What can hang from each mark:
leza: vosop
putir: kopid meto nodi
meto: putir vosop
razino: vosop
rerabon: paku
gedamed: kopid nodi
vosop: boduri kopid kufut leza meto nodi paku razino rugo
paku: fipu rerabon vosop
boduri: vosop
vudosod: kopid nodi
kopid: gedamed putir
nodi: gedamed putir vosop
rugo: vosop
kufut: vosop

Every row comes from one small tree of marks. Brackets hold a mark, then the marks that hang from it, in alphabetical order. Every link used is in the known rows. Which tree was each row made from?
In the rows, zero is written as 128.
Known rows:
(kopid (gedamed (nodi (putir meto) (vosop boduri paku razino)))): [192  98 135 174 106 144 122 138 115 148 127 130 171 103 204 116 136 161
 138 136 119 114  62 164 103  80 133 122 134 100 160 132 122 103  97 104
 138 151 112 165 111 162]
(nodi vosop): [123 118 130 130 127 133 131 135 145 139 109 127 126 120 142 128 126 139
 171 146 124 120 126 138 121 126 127 127 130 131 136 159 133 127 116 131
 123 120 107 140 117 127]
(nodi putir vosop): [122 105 132 141 125 125 135 143 149 141 130 134 130  90 160 126 121 147
 176 144 125 118 108 133 109 121 122 128 135 123 143 148 138 125 119 131
 135 131  80 148 113 119]
(vosop (kopid gedamed) kufut (paku rerabon)): [136 122 125 151 116 103 127 159  84 115 137  96 132 104 145 145 126 144
 149 126 128 131 111 155 117 148 137 133 120 121 128 146 107 143 117 113
 130 210 209 118 139 112]
(putir kopid (meto (vosop leza paku))): [126  70 126 134 131 154 124  99 165 126 110 115 130 139 198 132 129 126
 160  89 117 116 154 117 123  90 127 139 119 116 158 111 110 131 104 123
 138 145 175 137  88 124]
(gedamed (nodi (vosop kopid (paku rerabon) razino))): [150 102 123 161 108 138 136 136 142 124  98 116 172 106 141  97 119 160
 177 130 115 119 141 147 105 123 143 126 129 109 140 182 117 107 120  94
 123 176 146 142 102 129]
(razino (vosop kufut meto)): [104 120 125 138 132 138 123 138  72 136 125 112 110 136 131 147 128 124
 132 125 115 111 111 142 121 129 132 135 133 138 140 113 109 105 121 135
 120  90 142 147 124 137]
(kopid (gedamed nodi) (putir (meto vosop))): [140 136 130 146 108 135 135 101  99 138 106 124 153 175 166 144 141 134
 104 148 136 116  94 122 128 130 129 141 131 112 128 151 118 110  91 137
 109  69 102 115 113 161]
(nodi (putir (kopid gedamed)) vosop): [126  98 138 151 129 111 134 171 130 136 128 119 128 108 193 135 127 146
 183 140 129 125 102 132 112 140 123 133 130 115 141 145 129 130 116 146
 123 140 102 132 129 121]
(gedamed (kopid (putir (nodi (vosop boduri razino))))): [113 120 134 178 103 148 133 105 122 134 119 128 175 127 170 126 135 153
 148 129 120 115 138 140 123 109 130 125 139 108 146 134 112 104 103 129
 114 108  78 142  92 193]
(boduri (vosop kufut leza (nodi gedamed) (paku fipu) razino)): [157 156 132 183 116 153 123 142 110 130 129 112 137 109 163  94 132 130
 150 145 107 119 108 169 108 103 153 131 118 102 163 206 114 108 126  93
 139 208 152 158 110 131]
(meto vosop): [100 127 130 127 129 137 127 124 134 129 117 123 135 132 136 126 128 130
 135 139 124 113 129 117 123 125 121 142 121 134 129 163 125 135 119 137
 128  96 111 139 121 136]
(kufut (vosop boduri (kopid gedamed) (meto putir) paku razino)): [129  94 135 190 113 134 116 121  71 133 185  94 159 110 172 111 129 144
 102 110 110 109 113 154 127  88 126 140 145  95 151  72  98  95  98 110
 114 183 156 174 121 164]
(vosop (kopid gedamed) kufut leza nodi (paku rerabon) razino): [147 138 125 191 113 137 131 140  92 109 141  99 153 118 144 125 129 147
 160 115 115 128 111 167 110 120 153 141 115 114 148 164  98 114 109  72
 118 247 218 140 118 155]
(kufut (vosop (kopid putir) razino rugo)): [101 112 132 174 114 125 132 123  74 126 155 109 144 156 149 122 128 120
 138 121 120 124 139 130 142 126 131 143 145 113 136 114 106  83  98 112
 100 181 124 132  88 126]
(gedamed nodi): [162 140 120 136 117 143 131 124 123 130 108 138 138 133 121 120 127 133
 120 133 129 129 125 129 131 140 137 124 131 118 123 151 126 116 135 122
 126  97 121 127 130 131]
(kufut vosop): [135 120 125 135 134 134 130 123 119 132 127 119 127 122 135 119 126 135
 147 143 124 125 134 132 137 143 128 133 135 127 131 131 121 133 107 144
 107 123 113 138 120 123]
(meto (putir kopid (nodi gedamed)) (vosop boduri paku razino)): [110 107 129 171 105 132 118 158 149 125 142 111 179 111 196 122 133 143
 126  95 108 107 110 138 114  89 126 138 125 100 159 175 108 124 125 146
 154 116 123 165 124 169]
(meto (putir (kopid gedamed) nodi)): [108 132 133 152 120 120 131 145 137 122 127 117 141 141 176 157 131 141
 127 108 133 134 101 124 130 142 133 133 128 102 139 127 120 122 121 143
 125 105 118 128 145 147]
(kufut (vosop boduri leza (nodi gedamed) rugo)): [209 139 116 178 113 168 118 131 134 135 168 114 118  87 161 151 140 136
 148 139 117 114 129 162 146 120 142 147 123 121 161 241 100 123  99 115
 116 160 161 163 117 147]
(putir kopid (nodi (vosop rugo))): [123 113 128 143 114 141 124 152 170 132  95 126 122 135 196 160 126 139
 193 109 121 130 120 134 130 132 137 132 119 119 150 193 117 110 120 129
 136 116 123 142 111 113]
(putir (nodi (vosop boduri meto))): [145 120 130 150 113 157 117 111 149 145 114 127 130 109 176 146 131 159
 156 121 112 112  95 152 110  97 133 125 126 116 154 165 119 111 116 127
 130  80 113 162 113 157]
(boduri (vosop kopid leza nodi (paku rerabon) razino rugo)): [149 128 123 191 106 165 127 101 173 111 133 107 147  82 165 121 122 146
 173 101 113 116 171 144 119  94 156 152 113 113 160 217  99  87 115  80
 132 252 192 156  82 144]
(meto (putir (kopid gedamed) (nodi (vosop boduri)))): [124 111 135 163 110 138 126 142 150 134 126 118 140 112 202 172 134 161
 160 125 124 118  98 145 117 128 130 134 133 105 147 172 117 124 112 149
 126  96 109 148 135 167]
(rerabon (paku fipu (vosop boduri kufut leza razino rugo))): [114 114 134 153 121 168 110  89  77 121 140  95 146 136 146 154 137 127
 132 160 114 118 105 153 106  72 137 118 125 121 146 159 114  84  97  71
 131 205 161 152  88 159]
(nodi gedamed (putir kopid meto) (vosop paku razino rugo)): [148  78 132 160 120 110 124 198 152 142 147 112 149 107 228 122 132 130
 183  92 112 123 101 144 114  86 129 132 122 104 174 117 118 101 106 122
 151 202 132 150 101  89]
(leza (vosop meto nodi paku razino rugo)): [150 161 130 175  98 161 106 133 141 126 129 122 145 157 161 109 131 122
  94 110 102 110 117 157 131  71 139 140 111 121 154 161 109  62 113  82
 132 169 143 177 108 141]
(vosop (kopid putir) kufut leza nodi paku razino): [117 131 128 196 101 142 133 123  72 116 143 127 150 157 143 115 127 121
 150  97 109 125 127 160 122 104 145 132 132 106 148 114 101  87 113  73
 127 222 194 148  82 148]
(kopid (gedamed nodi)): [168 152 127 142 112 135 129 137  94 131 108 130 138 141 131 125 134 136
 112 151 138 131 104 137 135 151 139 128 128 116 123 157 125 126 125 122
 119 105 131 123 149 147]
(kufut (vosop boduri (nodi gedamed) (paku rerabon))): [213 128 115 166 107 135 121 143 163 124 157 110 150  58 155 129 139 163
 146 149 115 113 117 168 124 132 138 138 123 117 147 246 103 144 103 137
 124 163 157 154 124 151]
(vudosod (nodi vosop)): [126 127 127 135 121 152 132 147 160 144  91 144 129 131 152 125 127 155
 182 142 124 125 128 144 113 130 135 115 132 118 141 172 134 119 115 124
 133 102 102 149 117 118]
(meto (putir kopid (nodi gedamed)) (vosop paku)): [107 111 126 151 106 119 126 165 162 124 120 116 154 118 190 130 128 137
 144 103 118 114 129 126 127 121 122 136 122 101 155 175 114 140 124 153
 155  94 121 151 126 133]
(vudosod kopid (nodi gedamed putir (vosop leza (paku fipu)))): [165  92 134 159 114 142 134 186 185 143 131 138 125  79 191 111 126 161
 200 149 127 116 143 153 104 111 132  98 144  77 179 184 142 128 126 104
 167 158 114 157 106  95]
(leza (vosop kufut razino)): [100 163 131 150 135 144 122 151  89 127 109 106 141 161 136 111 127 124
 131 132 110 120 108 146 117 111 132 138 127 141 123 136 122 111 119 128
 110 144 120 128 128 120]
(paku rerabon vosop): [115 102 124 123 141 125 132 113 162 119 117 106 144 101 119 147 127 150
 156 158 123 114 140 116 111 122 126 142 116 138 120 192 125 125 116 140
 119 121 119 123 117 149]
(paku rerabon (vosop kufut leza meto nodi rugo)): [135 141 116 165 131 164 124 101 139 120 136 102 120 114 135 182 127 136
 162 127 106 109 129 141 116 107 146 151 104 135 143 222 100  77 105 101
 118 161 179 151 105 150]
(meto putir vosop): [ 77 123 129 138 124 131 133 111 144 128 141 121 143 121 134 136 124 128
 114 129 126 108 136 110 124 120 116 142 132 125 131 155 126 124 120 143
 131  96  88 146 125 148]
(vosop kopid meto (nodi putir) paku razino rugo): [137 123 131 190  98 136 119 148 117 123 175 132 145 114 171 109 121 128
 127  80 106 122 104 145 122  76 137 139 119 101 165 109 103  57 127  58
 153 220 159 183 101 122]
(boduri (vosop leza (nodi (putir meto)) rugo)): [162 134 125 171 120 170 130  98 186 136 142 130 115  86 201 157 127 137
 162 103 125 120 124 130 121  88 144 150 121 115 167 172 113  85 104 107
 134 174 127 157  86 128]
(rugo (vosop meto paku)): [137 110 130 138 120 137 116 113 128 135 117 123 136 142 147 108 129 136
 132 118 118 116 144 140 127  87 123 126 127 115 146 122 115 111 105 124
 144 140 141 154 111 139]

Write each row's tree:
[133 147 123 163 105 150 120 134 126 126 150 127 114 143 147 147 125 123
 128  92 114 128 122 134 140 114 140 144 117 118 145 137  99  71 127  80
 132 163 165 157 116 118]
(vosop kopid meto nodi rugo)
[101 124 130 166 132 145 121 140  74 127 135 104 147 145 142 120 126 142
 159 108 107 122 114 145 113  97 129 142 135 131 129 137  98 108 108 115
 127 185 154 142 115 137]
(rugo (vosop boduri kopid kufut razino))
[107 111 131 154 113 128 124  93 136 118 172 102 149  85 146 162 124 152
 100 152 111 103 107 138  95 119 122 128 129 113 134 219 117 122 116 122
 155 163 129 150 119 151]
(meto putir (vosop boduri kufut (paku fipu rerabon)))
[129 110 132 170 104 110 135 166  99 138 128 119 175 116 160  86 136 127
 145 141 124 112 164 147 133 115 122 122 137 102 152 114 119 126 105 134
 128 160 105 134 101 151]
(nodi (gedamed (kopid putir)) (vosop paku razino))
[119 116 127 178 138 162 120 108  60 128 167 102 129 119 146 133 125 127
 138  83 102 119 118 147 109  81 138 137 133 120 145  78  98  96 121  93
 114 195 201 145 106 140]
(vosop boduri kopid kufut leza meto razino)
[119 107 134 145 116 112 134 122  91 132 138 113 133 165 168 152 139 129
 122 116 136 132  98 128 131 123 127 138 136 110 133  66 114 113  98 118
 108 141 145 102 111 130]
(vosop (kopid gedamed (putir meto)))
[145 104 127 135 126 165 133  98 176 143  84 127 127 130 185 146 131 153
 192 114 122 122 115 140 115  94 138 125 125 116 166 138 127 129  96 112
 117 103 118 143  95 137]
(putir meto (nodi (vosop leza)))
[116 128 130 173  97 114 131 138 117 127 118 114 168 132 171 154 130 147
 171 124 115 117  99 167 107 120 145 118 125 113 150 207 119  89  97 109
 131 180 138 139  89 143]
(kopid (putir (nodi (vosop kufut (paku rerabon) razino rugo))))
[148 112 124 153 108 148 125 181 138 146 124 127 128  95 168 132 132 162
 190 138 117 122 121 158 115 124 131 125 135 113 151 195 118 135 121 122
 138 120 136 149 125 110]
(vudosod (nodi gedamed (vosop boduri kopid)))
[122 129 133 170 138 112 131 190  82 151 152 105 145  97 166 110 124 134
 177 128 107 112  73 155  95 104 126 129 131 117 152 117 126 106 120 137
 124 151 100 151 128 110]
(nodi gedamed putir (vosop kufut meto razino))
[156 124 125 159 109 139 103 127  81 134 170 118 112 106 163 165 131 118
 103  99 111 118 106 166 131  98 134 125 121 125 145 130 102  93 121 106
 155 184 202 162 121 120]
(vosop boduri kufut meto paku rugo)
[192  84 123 176 108 146 118 104 113 120 170  85 127  66 174 158 131 156
 151 134 125 116 152 156 137 122 138 143 127 113 154 199  96 137  85  98
 114 231 221 142 108 141]
(kufut (vosop boduri (kopid gedamed) leza (paku rerabon) rugo))
[179 148 122 156 102 128 117 162 132 134 141 131 135 117 149 110 137 128
 119 115 114 120 109 160 130 106 135 129 115 109 155 146 112 111 129 110
 147 142 163 161 132 135]
(vosop meto (nodi gedamed) paku)
[176 128 128 185 110 135 130 158 131 127 159 133 160  92 155  89 131 135
 141 118 116 118 112 156 112  88 136 130 123 102 170 156 124 116 125  90
 148 200 141 165 111 152]
(vosop leza (nodi gedamed putir) paku razino)
[ 99 163 125 179 118 141 137 158 137 125 151 113 179 121 139 104 130 131
 112 123 119 109 155 115 134 118 122 159 122 111 145 159 106 115 117 132
 123 119  74 156 133 174]
(meto putir (vosop (nodi (gedamed kopid)) razino))
[115 100 132 119 137 125 132  96 160 118 122 101 143 113 120 142 128 154
 137 183 120 116 131 114  99 123 126 132 119 125 124 215 130 118 119 122
 124 128  97 121 115 144]
(paku fipu rerabon vosop)
[168 108 129 160 118 121 131 132 186 120 129 114 158 125 213 142 135 169
 170 115 123 129 100 134 106 110 133 145 114 103 152 177 106 116  80 126
 140 181 138 139 110 147]
(rugo (vosop (nodi (putir (kopid gedamed) meto)) (paku rerabon)))
[ 79 145 127 178 120 135 125 144  78 129 144 105 127 140 146 160 127 134
 136 125 112 114  90 139 125 116 131 155 123 117 133 126  96  79 110 107
 115 133 143 162 140 153]
(paku (vosop (kopid gedamed) kufut (meto putir) nodi))
[118 129 136 164 106 120 129 122  82 131 128 116 136 163 164 145 134 140
 120 111 129 128  93 135 129 122 133 131 132  98 140  91 111 101 111 115
 112 104 138 120 120 152]
(vosop (kopid gedamed (putir nodi)) meto)
[118 109 132 142 111 121 122 147  78 121 138 119 116 136 144 119 121 125
 133 131 117 134 106 145 120 132 131 118 130 108 136 122 113 119 134  80
 152 196 170 136 119  86]
(vosop kopid kufut (paku fipu))
[174 128 128 165  87 131 113 161 121 128 165 118 116 135 163 124 131 124
 107 121 111 126 107 152 135 106 138 131 114  93 165 173 102  85 133  60
 158 192 173 161 122  99]
(vosop kopid meto (nodi gedamed) (paku fipu) rugo)
[ 98 156 129 169 124 121 138 213 107 143 118 125 150 152 165 128 137 137
 204 124 122 120 113 159 112 139 139 114 150 103 137 149 127 105 119 151
 126 124 111 126 115 114]
(vudosod (kopid putir) (nodi gedamed (vosop kufut razino)))
[157  93 126 160 134 136 140 132 188 113 151 105 141  84 165 140 128 160
 176 166 113 115 124 117  93 120 133 144 113 104 152 249 120 117 119 118
 131 165 110 128 106 141]
(paku fipu rerabon (vosop leza (nodi gedamed (putir kopid))))
[133 129 125 155 113 152 135 111 135 144 121 131 142 122 137 131 120 140
 129 134 119 111 130 129 121 119 132 124 142 107 139 136 127  90 119 128
 120  84  87 156 120 143]
(gedamed (nodi (vosop (meto putir))))
[152 152 129 155 108 124 136 145 105 127 122 131 143 153 143 144 137 128
 122 136 147 123 132 130 142 161 137 124 147 101 117 135 124 108 126 142
 118 100 129 106 130 152]
(vudosod (kopid (gedamed nodi) putir))
[159 122 122 171  95 149 114 131 119 129 149 122 116 127 168 125 124 130
 144  98 110 122 134 150 152 112 139 143 124 108 157 143  89  81 104  82
 128 178 177 181 101 112]
(kufut (vosop kopid meto nodi paku rugo))
[127 130 120 153 109 132 118 155 122 113 127  93 123 109 153 151 121 135
 144 117 116 120 138 150 127 129 134 141 117 136 134 192 105 113 115 103
 134 205 194 128 116  80]
(leza (vosop kopid kufut (paku rerabon) rugo))
[134  96 128 140 122 153 116 112 112 138 145 118 119 116 144 148 135 138
 106 132 115 102 121 139 120 102 126 134 136 135 147 134 108 108 123 135
 126  77 135 158 117 169]
(razino (vosop boduri meto))
[113 142 128 193 100 147 133 143 111 123 154 111 152 150 156 129 136 117
 147 120 115 108 135 133 132 103 135 158 121 113 159 207 101  92 104  90
 118 168 145 143  91 152]
(meto (vosop (kopid putir) leza (nodi gedamed) razino rugo))
[167 118 120 146 122 147 140 117 130 134 127 139 149 102 163 122 124 143
 119 109 134 135 147 107 136 124 128 131 134 104 140  72 114 111 116 120
 127 109  91 126 112 124]
(gedamed kopid (nodi (putir meto)))
[148 106 120 156 122 153 121  94 134 119 146 103 141  70 149 156 127 149
 149 131 112 102 139 150 104 111 132 138 118 132 144 225 109 147 106 125
 138 169 194 144 104 155]
(meto (vosop boduri kufut leza (paku rerabon)))
[166 130 129 178 124 153 134 133  73 150 124 120 124 101 165 137 124 147
 169 147 123 114  88 156 108 127 139 128 133 108 151 151 123 106 108 113
 112 124 125 149 124 134]
(kopid (gedamed (nodi putir (vosop kufut leza meto))))
[140  73 126 161 144 155 130 124 138 141 145 117 114  87 221 175 127 145
 204  96 110 120 105 144 100  99 130 135 135 119 159 113 111 121 101 137
 128 168 150 138  90 119]
(nodi (putir kopid meto) (vosop boduri kufut leza))
[114  96 124 138 116 125 129 122 159 114 125 107 149  96 144 122 121 151
 156 123 120 112 153 122 114 123 124 141 118 125 135 181 110 139 115 117
 138 161 162 135 106 121]
(meto (vosop kopid (paku rerabon)))
[156 116 124 165  95 159 116 121 143 123 128 135 141 126 158 122 131 156
 155 114 111 119 127 156 129  92 130 139 125 117 148 193  95 114 107  93
 155 177 170 174 105 155]
(rugo (vosop boduri kopid nodi paku))
[115  97 134 118 125 158 125  74 131 121 104 111 138 141 129 125 135 137
 145 178 130 121 138 130 109  93 127 114 125 114 143 144 133 118 102  88
 124 147 123 134  90 153]
(rerabon (paku fipu (vosop leza)))
